Known rows, with every way that one mark hangs from another:
{q710 {q187 {q718 q863} q833}}: [-3.34 -3.25  0.85 -4.75  0.52  0.72  0.07 -0.60  0.69  0.76 -0.86  0.24
  0.08  1.12  0.04 -0.99  0.49 -1.33  3.50  0.83]
{q337 {q833 {q187 q710 q718} q655}}: [-1.81  0.44  1.35  3.59 -1.47  1.54  0.63 -0.93 -0.61  1.82 -0.75 -5.18
 -0.54 -0.57  0.54 -0.99  1.21  0.14  0.35  1.75]
{q710 {q187 q718 q833}}: [-3.08 -0.90  1.21 -3.55 -0.24  0.93  0.92 -0.93 -0.65  0.83 -0.24 -0.23
 -1.55 -0.94  0.68 -1.10  0.66 -2.03  3.27 -0.27]
{q710 {q187 q833}}: [-3.97 -2.92  0.87 -3.61  1.54  0.65  0.01 -0.49 -0.67  1.54 -1.15  0.04
 -2.56 -1.18  0.97 -0.26 -0.16 -1.33  2.41 -1.83]
{q710 q187}: [-2.25 -3.55  0.00 -2.28  2.88  0.99 -0.77  0.32 -1.18  1.45 -1.21 -3.66
 -2.63 -1.71  0.86  0.13 -0.66 -1.24  2.32 -0.13]
{q337 {q718 q863} {q833 {q187 q710} q655}}: [-2.45 -3.33  1.46  2.64 -0.43  1.40 -0.17  0.73  0.80  1.75 -1.54 -5.20
  0.63  0.47  0.82  2.65 -0.26  2.61 -3.18  1.66]
{q710 {q187 {q833 q337 q655}}}: [-4.78 -2.79 -0.82 -0.74  0.54  0.10 -0.53 -2.66 -0.15  1.50 -2.00  2.21
 -2.98 -0.15 -0.13 -1.55 -0.12 -1.96 -1.35 -1.57]
{q710 {q187 q718 {q833 q337 q655}}}: [-3.84 -0.82 -0.79 -0.81 -1.42  0.29  0.44 -3.28  0.20  0.65 -1.24  1.76
 -1.69 -0.13 -0.60 -2.33  0.92 -2.36 -0.52 -0.12]
{q337 {q833 q187 q655}}: [-2.10 -1.62 -0.14  3.11  0.54  0.32  0.24  0.87  0.06  1.24  1.17 -3.41
 -2.35 -0.52  1.03  0.36 -0.11  0.93  0.02  0.81]
{q337 {q718 q863} {q833 q187}}: [-2.45 -3.64  0.31  0.07  0.20  0.00  0.44  2.68  1.12  0.84  2.36 -4.59
 -0.11  0.08  1.73  2.78 -2.14  1.55 -0.71  1.77]
{q710 {q187 {q718 q863} {q833 q337 q655}}}: [-4.00 -3.07 -0.86 -1.97 -0.60  0.24 -0.50 -2.68  1.46  0.75 -1.90  2.27
  0.07  1.81 -1.07 -2.22  0.71 -1.68 -0.42  0.74]
{q833 {q187 q710} {q337 q718} q655}: [-2.55 -1.71 -0.43  3.42 -1.01  0.44  0.30 -2.22 -0.99  2.16 -0.19 -3.61
 -0.48 -1.63  1.05  3.00 -0.65  0.12 -5.02 -0.34]
{q187 q710 {q718 q863} {q833 q337 q655}}: [-4.41 -2.17 -0.32 -1.32 -1.00  0.91 -0.20 -3.92  1.47  2.13 -2.13  2.01
  1.84  1.85 -0.04 -3.50  0.96 -1.68 -0.96 -0.54]
{q863 q718}: [-1.17 -4.05 -0.73 -3.54  3.18  1.76  0.91  1.74 -0.76  0.51  1.84 -2.00
 -0.46 -0.78  1.54 -1.71 -3.45 -0.62  2.45 -0.49]
{q337 q833}: [-3.31 -2.45 -0.29 -1.15  1.86  1.12  0.52  1.16  0.08  1.56  0.49 -3.44
 -2.18 -1.30  1.87 -2.64 -1.88 -0.87  1.80 -0.33]
{q710 {q187 {q833 q337}}}: [-5.40 -2.81 -0.56 -2.79  1.03 -0.28  0.10 -2.35 -0.42  1.42 -0.75  1.01
 -2.93 -0.96  0.62 -2.02 -1.74 -3.30  0.42 -2.13]
{q833 {q187 q710} {q337 {q718 q863}} q655}: [-2.81 -3.97 -0.53  2.38 -0.14  0.31 -0.87 -1.75  0.48  2.14 -0.79 -2.92
  1.29  0.41  0.54  2.96 -0.94  0.80 -4.78  0.72]
{q187 q710 {q718 q863}}: [-1.93 -2.89  0.91 -3.08  1.36  2.07 -0.48 -1.01  0.29  2.37 -1.46 -3.67
  2.02  0.43  1.01 -1.66  0.14 -0.77  2.89  1.06]
{q833 {q187 q718} q337 q655}: [-1.42 -0.13 -1.80  2.57 -0.75 -0.75  0.36 -2.29 -0.13  1.04  2.74 -1.56
 -0.27 -0.53  0.43 -0.09  0.16 -1.23 -0.65  1.57]
{q337 {q718 q863} {q833 q187 q655}}: [-1.94 -3.87 -0.01  2.04 -0.27  0.57 -0.01  2.30  1.78  0.64  1.20 -3.68
  0.06  0.62  0.84  3.21 -0.59  2.68 -2.45  2.38]
{q655 {q833 {q187 q718} q337}}: [-2.34  0.20 -1.72  1.33 -0.32 -0.31  0.92 -0.23  0.06  1.16  3.79 -1.44
 -1.13 -1.16  0.08  1.97 -1.71 -2.16  1.25 -1.11]

Rows:
[-4.02 -2.33 -1.64 -2.17 -0.87  0.23  0.20 -2.53  2.13  0.91  0.37  3.82
  1.36  1.73  0.33 -2.78  0.49 -1.59 -0.21  0.25]
{q187 {q718 q863} {q833 q337 q655}}
[-4.49 -4.85 -0.64 -2.02 -0.39  0.18 -0.37 -1.26  1.37  0.65 -2.13  1.74
 -0.66  0.79 -0.24  1.41 -0.45 -0.18 -3.74 -0.01]
{q710 {q187 {q833 {q337 {q718 q863}} q655}}}
[-1.53 -3.92  0.23 -3.39  1.61  1.15 -0.78  0.17  0.18  0.71 -1.00 -3.78
  0.19  0.37 -0.25 -0.44  0.37 -0.88  3.41  2.38]
{q710 {q187 {q718 q863}}}
[-3.21 -3.62  1.62  0.74  0.03  1.05  0.47  1.21  0.47  2.01 -0.18 -6.25
  0.34 -0.09  1.24  1.99 -1.77  1.44 -1.44  1.07]
{q337 {q718 q863} {q833 {q187 q710}}}
[-2.46  0.57  1.58  1.83 -0.91  1.08  1.17 -0.46 -0.77  1.99  0.56 -6.38
 -0.79 -1.23  1.14 -1.49 -0.32 -0.82  2.03  0.92]
{q337 {q833 {q187 q710 q718}}}
[-2.15 -2.14 -0.60  2.27 -0.24  0.17 -0.80 -3.29  0.73  2.11 -0.43 -2.91
  1.75  1.33 -0.33 -0.64  0.37 -0.44 -1.09  1.64]
{q833 {q187 q710 {q718 q863}} q337 q655}
[-4.42 -4.08 -1.47 -1.95 -0.74  0.31  0.14 -1.08  2.25  0.90  0.10  3.33
  0.66  1.19  1.06  0.81 -1.17 -0.21 -3.82 -0.66]
{q187 {q833 {q337 {q718 q863}} q655}}
[-2.43 -2.05 -2.06  2.66  1.09 -0.86 -0.45 -1.65 -0.30  1.58  2.26 -1.12
 -1.43 -0.61  0.81  0.56 -0.77 -0.83 -1.66 -0.08]
{q833 q187 q337 q655}
[-5.05 -3.97 -0.07 -1.35 -0.77  1.10  0.17 -2.48  1.39  2.10 -2.69  1.61
  1.39  1.02  0.81  0.13 -0.70 -0.30 -4.38 -1.41]
{q187 q710 {q833 {q337 {q718 q863}} q655}}
[-3.10 -1.75 -0.34  1.09 -0.04  0.53 -0.23 -1.30  0.57  2.34  0.11 -2.59
  0.91  0.64 -0.44  1.33 -1.36 -1.68  0.96 -0.99]
{q655 {q833 {q187 q710 {q718 q863}} q337}}
[-2.64 -1.50  1.01  3.78  0.31  1.20 -0.16 -0.72 -0.65  2.43 -1.54 -4.95
 -1.86 -0.62  0.89 -0.23  0.23  0.87 -0.44 -0.04]
{q337 {q833 {q187 q710} q655}}
[-5.26 -1.81 -0.43 -0.20  0.16  1.12  0.23 -3.96 -0.13  2.75 -2.66  1.91
 -0.95 -0.32  0.78 -2.86 -0.06 -1.87 -1.86 -3.03]
{q187 q710 {q833 q337 q655}}
[-2.57 -0.66  0.89 -1.51 -1.01  1.33  0.24 -1.39 -0.23  0.37 -1.59  0.94
 -1.60 -0.15 -0.04 -0.48  2.26 -0.84  1.61  0.48]
{q710 {q187 q718 {q833 q655}}}
[-3.57 -1.80 -0.70  1.47  1.61 -0.22 -0.24 -2.63 -1.46  2.98  0.76 -4.19
 -0.96 -1.45  1.03 -0.53 -1.78 -1.95 -0.35 -1.50]
{q833 {q187 q710} q337}
[-1.90 -1.41  0.16  3.15 -1.00  0.54  0.96  1.59  0.21  0.61  1.68 -3.86
 -1.78 -1.16  1.56  3.32 -0.72  1.95 -2.64  1.49]
{q337 q718 {q833 q187 q655}}
[-1.99  0.03 -0.63  3.10 -1.13  0.07  0.08 -3.76 -0.92  2.30  0.05 -3.03
  0.16 -0.66  0.48 -0.71  0.71 -1.18 -1.30  0.70]
{q833 {q187 q710 q718} q337 q655}
[-2.55 -2.45  0.04 -2.89 -0.43  1.17 -0.01 -0.67  2.15  0.82  0.02  2.73
  1.56  1.76  0.59 -1.12  1.61 -0.13  2.03  0.79]
{q187 {q718 q863} {q833 q655}}
[-5.19 -4.89 -0.23 -3.63  0.27 -0.12  0.06 -0.80  0.85  0.79 -0.62  0.63
 -0.63  0.28  0.32  0.89 -1.90 -1.32 -2.22 -0.70]
{q710 {q187 {q833 {q337 {q718 q863}}}}}
[-0.63  0.00  0.96  2.47 -0.66  1.29  0.12 -1.86 -1.19  2.04 -0.12 -4.08
  0.58 -0.55  0.86  1.31  1.82  0.22  0.88  1.27]
{q833 {q187 q710 q718} q655}
